What can hang from each mark:
z435: z659 z942
z499: z659
z551: z721 z942
z942: z435 z551
z739: z659
z721: z435 z551
z777: z445 z659
z659: z435 z499 z739 z777

Every row comes from one small tree of marks. Brackets hold a mark, then the marks that hang from it, in the order of their numbers. Every link used is in the known rows. Which tree was each row made from?
In the rows, 128 means zero.
Known rows:
{z551 z721 z942}: [125 170 138 116 160 125 196 128 173  77 131 116 153 167  96 117  95 100
 108  82  74]
{z659 {z435 {z942 z551}} z499 z739 {z777 z445}}: [185 141 149  77 104  41 131 130 104  89 156 150 138 184 153 112 138  86
 152 205 109]
{z435 {z659 z739 {z777 z445}} {z942 {z551 z721}}}: [134 138 155  98 131  49 141 125 147 107 144 119 130 173 146 125 109  79
 137 161  98]
{z942 z435 z551}: [174 165  70 106 102  83 201 116 139 106 139 109 157 168 123  85 130  92
 141 156  88]
{z551 z721 {z942 {z435 {z659 z499 z739 z777}}}}: [138 153 133 111 139  86 192 113 164  79 166 129 149 166 141 115 104  94
 114 133  94]
{z435 {z659 {z777 z445}} {z942 {z551 z721}}}: [126 135 143  99 133  62 145 138 157 115 149 109 135 164 137 114  97  84
 133 144  94]
{z942 {z435 z659} {z551 z721}}: [150 155  91 114 112  82 197 109 159 112 156 111 155 162 139  92 103  88
 119 143  99]
{z942 z435 {z551 z721}}: [160 162  79 112 107  95 207 113 145 105 141 114 158 176 126  82 122  91
 118 131  94]
{z739 {z659 {z435 {z942 {z551 z721}}} z499 z777}}: [174 145 133  95 121  95 152 131 135 106 174 122 161 168 137 115 112 104
 140 136  99]
{z721 {z435 {z659 z739 {z777 z445}} z942} z551}: [151 108 138 132 145  20 136 175 141  85 147 144 114 142 127 154 137 110
 127 189  80]
{z499 {z659 {z435 {z942 z551}} z739 {z777 z445}}}: [183 155 141  87 133  77 149 144 141 103 166 110 135 179 123 115 112  91
 137 164  82]
{z551 {z721 {z435 z659}}}: [136 155 141 146 147 100 177 152 179  92 130 126 146 141 121 137  99 108
 106 110  87]
{z777 z445 {z659 z499 z739}}: [112 165 158  87 146  75 164 123 139  72 103 155 124 177  88 113 107  98
 150 163 108]
{z739 {z659 z435 z499 {z777 z445}}}: [176 156 144  97 126  95 144 150 131  86 151 130 156 162 116 107 101 114
 143 134  92]
{z721 {z435 {z659 z499 z777}} {z551 z942}}: [165 116 121 122 148  47 161 161 153  71 156 149 129 136 130 148 123 115
 121 171  74]
{z739 {z659 z435}}: [170 172 129 118 138 113 163 142 152 101 151 110 163 150 103 117  98 113
 141 114  80]
{z777 z445}: [135 172 138 111 138  93 171 156 147  81  97 121 141 161  79 103 101 104
 139 117  83]
{z721 {z435 z659 {z942 z551}}}: [149 134 119 121 140  63 162 145 171 114 151 110 137 139 120 144 120 102
 151 162  89]
{z721 {z435 z942} z551}: [157 124 108 139 144  52 167 177 144  90 137 134 128 140  97 147 146 117
 131 162  75]
{z942 z435}: [156 171  93 128 114  89 198 140 149  99 137 109 157 155 115 101 125 100
 139 147  84]
{z739 z659}: [156 178 125 119 138 115 173 137 156  95 124 103 160 150  88 121 103 112
 149 102  77]
{z721 z435}: [164 159 121 137 137  92 176 163 161  88 117 122 147 141 106 134 128 112
 134 133  75]

Which tree is each row?
[172 144 134  83 125  83 139 138 128 104 165 124 150 171 117 104 110 107
 155 148  98]	{z739 {z659 {z435 {z942 z551}} z499 {z777 z445}}}
[125 159 160  88 145  74 153 127 136  78 130 163 128 175 100 111 102  99
 141 175 108]	{z777 z445 {z659 z435 z499 z739}}
[158 159 163 103 116  49 142 134 140  80 122 139 138 153 146 131 108  92
 150 176 104]	{z435 {z659 z499 z739 {z777 z445}}}
[165 159 132 105 134  97 161 135 146 105 166 119 160 150 103 127 109 116
 164 142 100]	{z739 {z659 {z435 z942} z499}}
[156 149 110 105 107  62 175 109 140 101 150 124 142 179 155  88 111  82
 113 159  99]	{z942 {z435 {z659 z739 {z777 z445}}} {z551 z721}}
[166 119 128 128 134  35 149 177 139  73 136 155 124 135 126 139 123 118
 122 176  87]	{z721 {z435 {z659 z499 {z777 z445}}} z551}
[174 149 126 109 116  74 168 118 146  89 130 137 144 165 151 125 122  93
 121 150  99]	{z942 {z551 {z721 {z435 {z659 z499 z739 z777}}}}}
[135 148 126  90 139  81 164 121 147 110 162 136 142 165 122 117 113  92
 152 179 104]	{z777 {z659 {z435 {z942 z551}} z499}}
[163 166 152 125 121  61 145 137 150  92 128 120 146 146 162 141 112  84
 139 162  81]	{z435 {z659 z739 z777}}
[192 145 144  94 100  54 143 121 112  96 165 146 150 181 178 126 144  83
 137 194 108]	{z659 {z435 {z942 {z551 z721}}} z499 z739 z777}
[187 183 136 113 138 101 173 139 156  94 154 111 149 155 111 130 105 101
 135 149  81]	{z499 {z659 z435 z739}}
[205 163 147 107  98  61 143 135 113  79 147 152 156 165 176 129 140  90
 139 192  97]	{z659 z435 z499 z739 z777}
[154 121 127 139 147  28 154 163 150  91 148 139 120 132 119 165 139 112
 135 186  84]	{z721 {z435 {z659 z739} z942} z551}
[139 144 167  98 126  34 135 138 141  97 143 129 130 156 141 143 117  89
 165 191 110]	{z435 {z659 z499 z739 {z777 z445}} z942}
[161 132 106 131 158  72 181 165 152  68 135 140 131 146  91 138 131 119
 117 142  61]	{z721 z435 {z551 z942}}
[162 161 144  98 113  74 156 155 125  74 110 137 146 167 124 107 119 100
 146 150  94]	{z659 z499 {z777 z445}}
[200 145 136  90  96  46 139 123 109  97 163 142 149 176 177 128 151  82
 153 210 104]	{z659 {z435 {z942 z551}} z499 z739 z777}
[150 162 159 115 126  58 140 142 149  84 120 126 137 154 144 129 103  88
 136 157  84]	{z435 {z659 z739 {z777 z445}}}
[133 150 143  93 138  75 164 105 141  99 156 150 137 177 133 124 119  85
 138 182 112]	{z777 {z659 {z435 {z942 {z551 z721}}} z499 z739}}
[140 157 118 108 129  88 180 128 151 113 134 105 149 170 110 116 122  90
 139 127  91]	{z435 {z942 {z551 z721}}}
[164 131 132 119 129  47 144 141 156 105 149 120 132 150 151 150 137  93
 147 181  87]	{z721 {z435 {z659 z739 z777} {z942 z551}}}
[163 156 122 118 127  83 178 116 157  95 124 127 144 163 131 125 115  94
 118 134  94]	{z942 {z551 {z721 {z435 {z659 z739}}}}}
[175 135 135  80 112  59 136 148 116  99 161 136 145 176 142 101 125  92
 149 182 104]	{z659 {z435 {z942 z551}} z499 {z777 z445}}
[147 146 125  92 123  54 163 117 157 117 152 111 145 147 128 133 112  90
 174 179 113]	{z435 {z659 z499} {z942 z551}}
[166 127 126 120 152  41 169 141 153  65 148 155 123 136 114 157 128 118
 130 180  86]	{z721 {z435 {z659 z499 z739}} {z551 z942}}
[167 168 128 111 148 105 175 155 168 112 173  94 150 149  99 127  98 104
 143 140  80]	{z499 {z659 {z435 z942}}}
